What can hang from each mark:
gope: robu rurup
rurup: gope kize robu
kasa: nagum pegafe
pegafe: kasa kize
nagum: kasa
robu: gope rurup
zumubi: rurup
kize: pegafe rurup

Known rows, with every way that one mark hangs from another:
robu(gope rurup): [ 0.51  0.04 -0.19 -1.09 -0.34  1.40  1.10 -2.14 -0.52 -0.27  1.55  4.92
 -0.94  2.71  0.07  0.74 -1.89 -0.19  0.09 -2.55 -0.34  1.92  0.34 -0.48
 -0.23  0.77 -0.05  1.41 -0.37  0.28  1.60]
kasa(nagum pegafe(kize(rurup(gope robu)))): [-0.28 -0.16  1.95  4.95 -0.60 -0.19 -1.33  1.91  0.19  0.36 -1.59  2.82
  0.89 -0.60 -0.14  0.25  0.94  0.14  3.40 -0.70 -0.20 -0.74 -0.21 -0.35
 -0.95  0.91  0.29 -2.40  1.00  0.02 -0.57]
robu(rurup(kize(pegafe))): [-0.20 -0.04  0.31 -1.67 -0.29 -0.11  0.42  0.19 -0.11 -1.11  0.09 -0.74
  0.06  2.21  0.17  0.73 -0.47  0.04 -0.77 -0.25  0.18  0.81  0.43 -0.09
  0.58 -1.51  0.34  1.61 -0.45 -0.50 -0.01]
robu(gope(rurup(kize(pegafe)))): [ 0.32 -0.20 -0.42 -1.19 -0.18  1.17  0.06  0.11 -0.04  0.62  0.96 -0.39
 -0.60  2.13 -0.13  0.39  0.32 -0.26 -1.59  0.55  0.01  1.04  0.07  0.20
  0.31 -0.46  0.13  1.00 -0.28 -0.64 -0.08]
gope(rurup(kize(pegafe(kasa(nagum))) robu)): [ 0.50 -0.14  0.51  1.54  0.36  0.20 -0.91  2.12  0.08 -0.04  0.48  0.81
  0.52 -1.00  0.16 -0.96  1.85  0.17 -2.45  2.21  0.20 -1.20 -1.17  0.22
  1.12 -1.64  0.85 -1.25  0.43  0.25 -0.29]
zumubi(rurup(gope)): [ 0.26  0.02 -0.33 -0.62 -0.13  1.59  0.89 -0.35 -0.23  0.03 -0.82  0.96
  0.16  1.39  0.00  0.70 -1.89  0.05  0.34  0.67 -0.18  0.27  1.10  0.86
 -0.84  1.18  0.09  0.34 -0.02  0.42  1.27]
pegafe(kasa(nagum) kize): [ 0.15  0.53 -1.11 -0.80  0.49 -0.82 -1.20 -2.69 -0.20 -0.03 -0.33  5.10
  0.11 -2.91  0.10 -0.78  0.22  0.06  2.76 -0.03 -0.40 -0.90 -1.10 -0.55
  0.16  0.28 -0.83 -1.10  0.08  0.30  1.92]
pegafe(kasa(nagum) kize(rurup(gope(robu)))): [ 0.98  0.13 -0.76  1.73  0.32  1.06 -1.17 -0.27 -0.07  0.57  1.00 -0.25
 -0.05 -3.52 -0.12 -0.91  1.10 -0.35  2.17 -1.17 -0.34 -0.45 -1.25 -0.05
  0.65  2.09 -2.09 -2.16  0.53  0.20 -0.30]
kize(pegafe(kasa(nagum)) rurup): [-1.10 -0.01  0.13 -1.28  0.89 -1.78 -0.14 -2.48 -0.17  0.36 -0.32 -3.80
 -0.80 -0.54 -0.02 -0.23 -0.44  0.15 -0.34 -0.17 -0.19 -1.23 -0.89 -0.13
  1.29  0.30 -0.86 -1.25 -0.42  0.54 -0.55]
rurup(robu): [ 1.30 -0.01  1.21 -0.58 -0.30  0.38  0.96 -0.40 -0.14  0.43 -1.01  1.59
  0.38  2.30 -0.06  0.69 -0.58  0.26 -0.53  0.45  0.19 -0.11  0.88 -0.43
 -0.41 -0.88  0.59  0.82 -0.35  0.59  0.41]
robu(gope rurup(kize)): [ 1.14 -0.05 -0.27 -0.45 -0.50  1.12  0.34  0.13 -0.37 -0.68  1.38  5.33
 -0.36  2.73  0.17  0.60 -0.70 -0.04 -0.42 -2.49 -0.11  1.90  0.38 -0.31
 -0.48 -0.49  0.19  1.08 -0.13 -0.33  1.17]
zumubi(rurup(gope robu)): [ 0.78 -0.19  0.77  1.21 -0.35  1.64  1.06  1.80 -0.11  0.01 -0.84  1.17
  0.60  1.30  0.04  0.51 -1.45  0.03 -0.26  0.85  0.14  0.20  0.99  0.90
 -0.59  0.63  1.10 -0.12  0.27  0.51  0.31]
zumubi(rurup): [ 0.06  0.11 -0.56 -2.24  0.11  1.67  0.85 -2.35 -0.30 -0.54 -0.66  1.35
 -0.36  1.68  0.01  0.90 -2.79 -0.02  0.74  0.52 -0.27  0.15  0.97  0.81
 -0.72 -0.37 -0.27  0.82 -0.40  0.32  1.46]
zumubi(rurup(kize(pegafe(kasa)))): [-1.15  0.12 -1.20 -1.89  0.55 -0.61  0.23 -0.18 -0.11 -0.99 -0.19 -1.98
 -0.07 -1.52  0.32 -0.48 -1.20  0.18 -0.83  1.23  0.24 -0.36  0.14  1.04
  0.30 -1.11  0.22  0.36 -0.26 -0.32 -0.14]
kasa(pegafe): [-0.71  0.11  0.44 -0.02 -0.52  0.19  0.39 -2.44 -0.12  0.13 -1.24  4.37
  0.07  2.03  0.04  0.82 -0.88  0.15  0.22  0.24 -0.26 -0.52  1.03 -0.59
 -1.94 -0.56 -0.33  1.29 -0.19  0.66  1.55]
kasa(nagum pegafe(kize)): [-0.91  0.31  0.23  1.84 -0.51 -0.21 -1.59 -2.47 -0.06 -0.38 -1.53  7.34
  0.48 -0.59 -0.03  0.53  0.04  0.22  4.20  0.07 -0.59 -0.99 -0.36 -0.55
 -1.24 -0.38 -1.02 -0.82  0.32  0.20  2.11]
kize(pegafe rurup): [-0.78 -0.16  0.67 -3.14  0.36 -0.82  0.99 -2.25  0.00  0.46 -0.90 -6.97
 -0.89  2.22 -0.15  1.13 -1.41 -0.09 -0.10 -0.12 -0.08  0.00  0.68 -0.17
  0.67 -0.12 -0.37  0.88 -0.87 -0.08 -1.29]
nagum(kasa(pegafe(kize(rurup)))): [-0.99  0.26 -0.60 -0.89 -0.03 -0.41  0.48 -2.33  0.94  0.06 -0.57 -2.98
 -0.48 -0.31 -1.14  1.00 -0.45 -0.67  3.70 -0.03 -0.34  0.34  0.67 -0.44
 -1.66 -0.04 -0.09  1.41  0.01 -0.54  0.28]
robu(rurup(gope kize(pegafe(kasa)))): [-0.28  0.00 -0.44 -0.29 -0.09 -0.96  0.22  2.02  0.00 -0.50  0.95 -0.75
  0.37 -0.94  0.42 -0.84  0.96  0.23 -2.26 -0.21  0.48  0.50  0.04 -0.18
  0.24  0.49  0.94  0.74  0.05 -0.05 -0.34]

Rows:
[-1.09  0.11  0.58  1.42 -0.16 -0.04 -1.40 -2.35 -0.01 -0.21 -1.38  3.10
 -0.13 -0.31 -0.14  0.71 -0.19 -0.02  4.22 -0.87 -0.68 -0.74 -0.40 -0.41
 -1.05 -0.09 -1.08 -1.54  0.34 -0.15  0.62]
kasa(nagum pegafe(kize(rurup)))
[ 1.55 -0.15 -0.73 -1.08 -0.31  2.34 -0.03  0.08 -0.12  0.68  1.01  3.73
 -0.51  2.28 -0.08  0.38  0.31 -0.03 -1.52 -0.20 -0.13  1.17  0.47 -0.05
 -0.77 -0.46  0.12  0.67  0.09 -0.44  1.17]
robu(gope(rurup(kize)))
[ 0.11 -0.04  0.78  2.89  0.09 -2.27 -0.84  1.76 -0.10  0.15  0.25  3.22
  0.43 -0.47  0.10 -0.88  1.00  0.39 -1.32 -0.42  0.34 -0.50 -1.44 -0.16
  1.20 -0.52  0.23 -1.50  0.12  0.25 -0.50]
rurup(kize(pegafe(kasa(nagum))) robu(gope))
[ 0.59  0.02 -0.54  0.73 -0.14 -0.23 -0.07  1.80  0.14  0.38  0.79 -3.00
  0.53 -1.39  0.21 -0.90  1.77  0.22 -2.62  0.80  0.50 -0.29 -0.26  0.12
  0.52  0.46 -1.15  0.53  0.01  0.11 -1.04]
rurup(gope(robu) kize(pegafe(kasa)))
[ 0.11  0.28 -0.77 -1.15  0.78 -0.74 -1.03 -2.43 -0.19  0.13 -0.21  0.77
 -0.45 -2.89 -0.06 -0.48 -0.14 -0.06  2.82 -1.13 -0.51 -0.70 -0.98 -0.50
  0.37  0.51 -0.83 -1.71  0.01 -0.03  0.50]
pegafe(kasa(nagum) kize(rurup))
[-0.71 -0.04  0.27  0.80 -0.55  0.20 -0.41 -0.31  0.12  0.59 -1.22 -0.26
  0.10 -0.78 -0.07  0.51  0.43 -0.04  3.19 -0.91 -0.22  0.16  0.87 -0.48
 -1.84  1.46 -0.01 -0.40  0.32 -0.45 -0.28]
kasa(pegafe(kize(rurup(gope))))
[-0.97  0.44 -0.86 -0.37 -0.38 -0.46  0.33 -2.57  0.82 -0.10 -0.69  1.12
  0.09 -0.34 -1.04  0.63 -0.25 -0.51  3.50  1.02 -0.31  0.19  0.64 -0.56
 -1.81 -0.28 -0.11  1.87  0.02 -0.23  1.80]
nagum(kasa(pegafe(kize)))
[-0.06  0.03 -0.72 -0.35  0.49  0.13 -1.08 -0.06  0.03  0.02  0.56  0.77
 -0.04 -0.91  0.19 -0.81  1.31  0.22 -2.02  2.07 -0.08 -1.19 -1.08  0.16
  0.83 -1.05 -0.15 -0.89  0.11  0.20  0.59]
gope(rurup(kize(pegafe(kasa(nagum)))))
[ 0.84 -0.05  0.86 -1.20  0.09  0.38  0.27 -0.20  0.07  0.25 -0.88 -2.17
 -0.06 -0.30 -0.22  0.70 -0.51 -0.16  2.83 -0.90  0.03  0.45  0.66 -0.38
 -0.02 -0.34  0.59 -0.15 -0.15 -0.66 -1.10]
pegafe(kize(rurup(robu)))
[-0.10  0.07 -1.11 -2.44  0.48  0.45 -0.10 -0.08  0.11  0.22  0.76 -1.84
 -0.23 -1.04  0.21 -0.72  0.94  0.10 -2.79  2.02  0.27 -0.38 -0.02  0.05
  0.22 -1.04  0.54  0.88 -0.23 -0.28 -0.01]
gope(rurup(kize(pegafe(kasa))))
[ 0.15 -0.23  0.44 -0.09 -0.62 -0.24  0.33  2.24  0.03 -0.52  0.04 -1.04
  0.42  1.99  0.27  0.42  0.53  0.10 -1.34 -0.16  0.30  0.87  0.57  0.00
  0.29  0.00  0.69  1.09  0.00 -0.35 -0.37]
robu(rurup(gope kize(pegafe)))
[ 1.83  0.02 -0.11 -0.25 -0.57  3.02  0.26  0.23 -0.21 -1.26  1.49  2.90
  0.10  2.06  0.08  0.58 -0.05 -0.20 -0.86 -1.07 -0.12  1.02  0.35  0.06
 -0.06 -1.55 -1.32  1.43 -0.02 -0.10  0.73]
gope(robu(rurup(kize)))
[-0.63  0.04 -0.36  1.34  0.17 -1.15 -0.68 -0.01 -0.35 -0.89  1.79  4.53
 -0.38 -0.29  0.30 -0.77  0.26  0.05 -0.88 -1.82 -0.08  0.52 -1.60 -0.13
  1.18 -0.05 -0.25 -0.72  0.10  0.10  0.67]
robu(gope rurup(kize(pegafe(kasa(nagum)))))
[-0.27 -0.03  0.86  2.62 -0.47 -0.47  0.56  1.83  1.11  0.58 -0.76 -3.26
  0.56 -0.54 -1.13  0.44  0.87 -0.73  2.76  0.24  0.09  0.34  0.84 -0.24
 -1.66  1.03  1.26  0.52  0.67 -0.26 -0.87]
nagum(kasa(pegafe(kize(rurup(gope robu)))))
[ 0.04 -0.47  2.04  0.43 -0.10 -0.84  1.16  1.85  0.14  1.10 -1.09 -7.06
  0.17  1.86 -0.13  0.71 -0.03  0.04 -1.27  0.26  0.40  0.03  0.78 -0.02
  0.67  0.91  0.98  0.01 -0.22  0.09 -2.53]
kize(pegafe rurup(gope robu))
[ 1.55 -0.11  0.12  0.13 -0.78  1.06  0.24  2.19 -0.17 -0.49  0.14  2.91
  0.59  2.25  0.24  0.47  0.49  0.20 -1.29 -0.84  0.13  0.96  0.80 -0.21
 -0.81  0.00  0.71  0.82  0.30 -0.15  0.92]
robu(rurup(gope kize))
[-0.28 -0.21  0.18  1.52  0.07 -0.59  0.34  3.92  0.12 -0.39 -0.38 -2.25
  0.95 -1.82  0.34 -0.89  0.15  0.16 -1.94  1.54  0.67 -0.35  0.19  1.09
  0.31 -0.11  1.55 -0.54  0.40 -0.11 -1.29]
zumubi(rurup(gope kize(pegafe(kasa)) robu))
[-0.12 -0.28  1.59  2.37  0.45 -1.86  0.04  1.76  0.03  0.91 -0.50 -3.85
  0.19 -0.89  0.01 -0.72  0.88  0.10 -1.36  0.16  0.25 -1.15 -0.89 -0.05
  1.30  1.26  0.57 -2.08  0.24  0.73 -1.88]
kize(pegafe(kasa(nagum)) rurup(gope robu))
[ 0.09 -0.04  0.39  0.93 -0.01 -1.99  0.33  1.76 -0.02  0.31  0.53  0.37
  0.24 -0.61  0.15 -0.89  0.71  0.28 -2.14 -0.41  0.58  0.32 -0.31 -0.22
  0.49 -0.58  0.92  0.10 -0.13 -0.13 -1.15]
rurup(kize(pegafe(kasa)) robu(gope))
[-0.73 -0.13  0.34  0.38  0.61 -1.92 -0.18 -0.45 -0.09  0.96 -0.37 -4.10
 -0.32 -0.71  0.07 -0.57  0.43  0.25 -0.85 -0.11 -0.14 -1.15 -0.85 -0.07
  1.02  1.82 -0.43 -1.75  0.04  0.67 -0.94]
kize(pegafe(kasa(nagum)) rurup(gope))
[ 0.50  0.06 -1.13 -1.17  0.29  2.20 -0.09 -0.02  0.09 -0.04  2.09 -2.72
 -0.27 -1.44  0.12 -0.87  1.26 -0.27 -2.90  1.85  0.19 -0.19 -0.50  0.39
  0.81 -1.07 -1.08  1.19 -0.10 -0.11 -0.48]
gope(robu rurup(kize(pegafe(kasa))))
[-0.45  0.11 -0.54 -1.92  0.19 -0.90  0.33 -0.04 -0.20 -1.10  1.04 -0.32
 -0.02 -0.65  0.41 -0.56  0.00  0.15 -1.95 -0.29  0.29  0.43 -0.20 -0.20
  0.50 -1.06  0.54  1.20 -0.31 -0.19 -0.07]
robu(rurup(kize(pegafe(kasa))))
[ 0.06 -0.18 -0.23  1.09 -0.31  1.98  0.14  1.98  0.12 -0.63  0.03 -3.39
  0.47  0.80  0.07  0.38 -0.40 -0.23 -0.51  1.34  0.28  0.29  0.43  1.54
  0.59 -0.09 -1.31  0.46  0.16 -0.31 -0.88]
zumubi(rurup(gope(robu) kize(pegafe)))
[-0.63 -0.06  0.24  3.22  0.32 -0.87 -0.59  1.89 -0.15 -0.84  0.50  3.13
  0.10 -1.19  0.20 -0.83 -0.53  0.02 -0.42 -0.01  0.18 -0.31 -1.37  1.14
  1.27 -0.65  0.33 -2.04  0.37  0.18 -0.42]
zumubi(rurup(kize(pegafe(kasa(nagum))) robu(gope)))
[-0.05  0.33 -1.19 -3.36  0.77 -0.47  0.00 -2.40 -0.08  0.35  0.05 -2.32
 -0.65 -3.02  0.02 -0.37 -0.46 -0.07  2.21 -1.22 -0.22  0.18  0.15 -0.56
 -0.27  0.68 -0.15 -0.10 -0.34 -0.46 -0.16]
pegafe(kasa kize(rurup))
[-0.66 -0.16 -0.15 -1.67  0.52 -1.64  0.89 -0.36  0.02  1.20 -0.12 -6.89
 -0.53 -0.87  0.07 -0.41  0.00  0.06 -1.65 -0.07  0.19 -0.26  0.21 -0.18
  0.44  1.91  0.20  0.11 -0.38  0.28 -1.51]
kize(pegafe(kasa) rurup(gope))
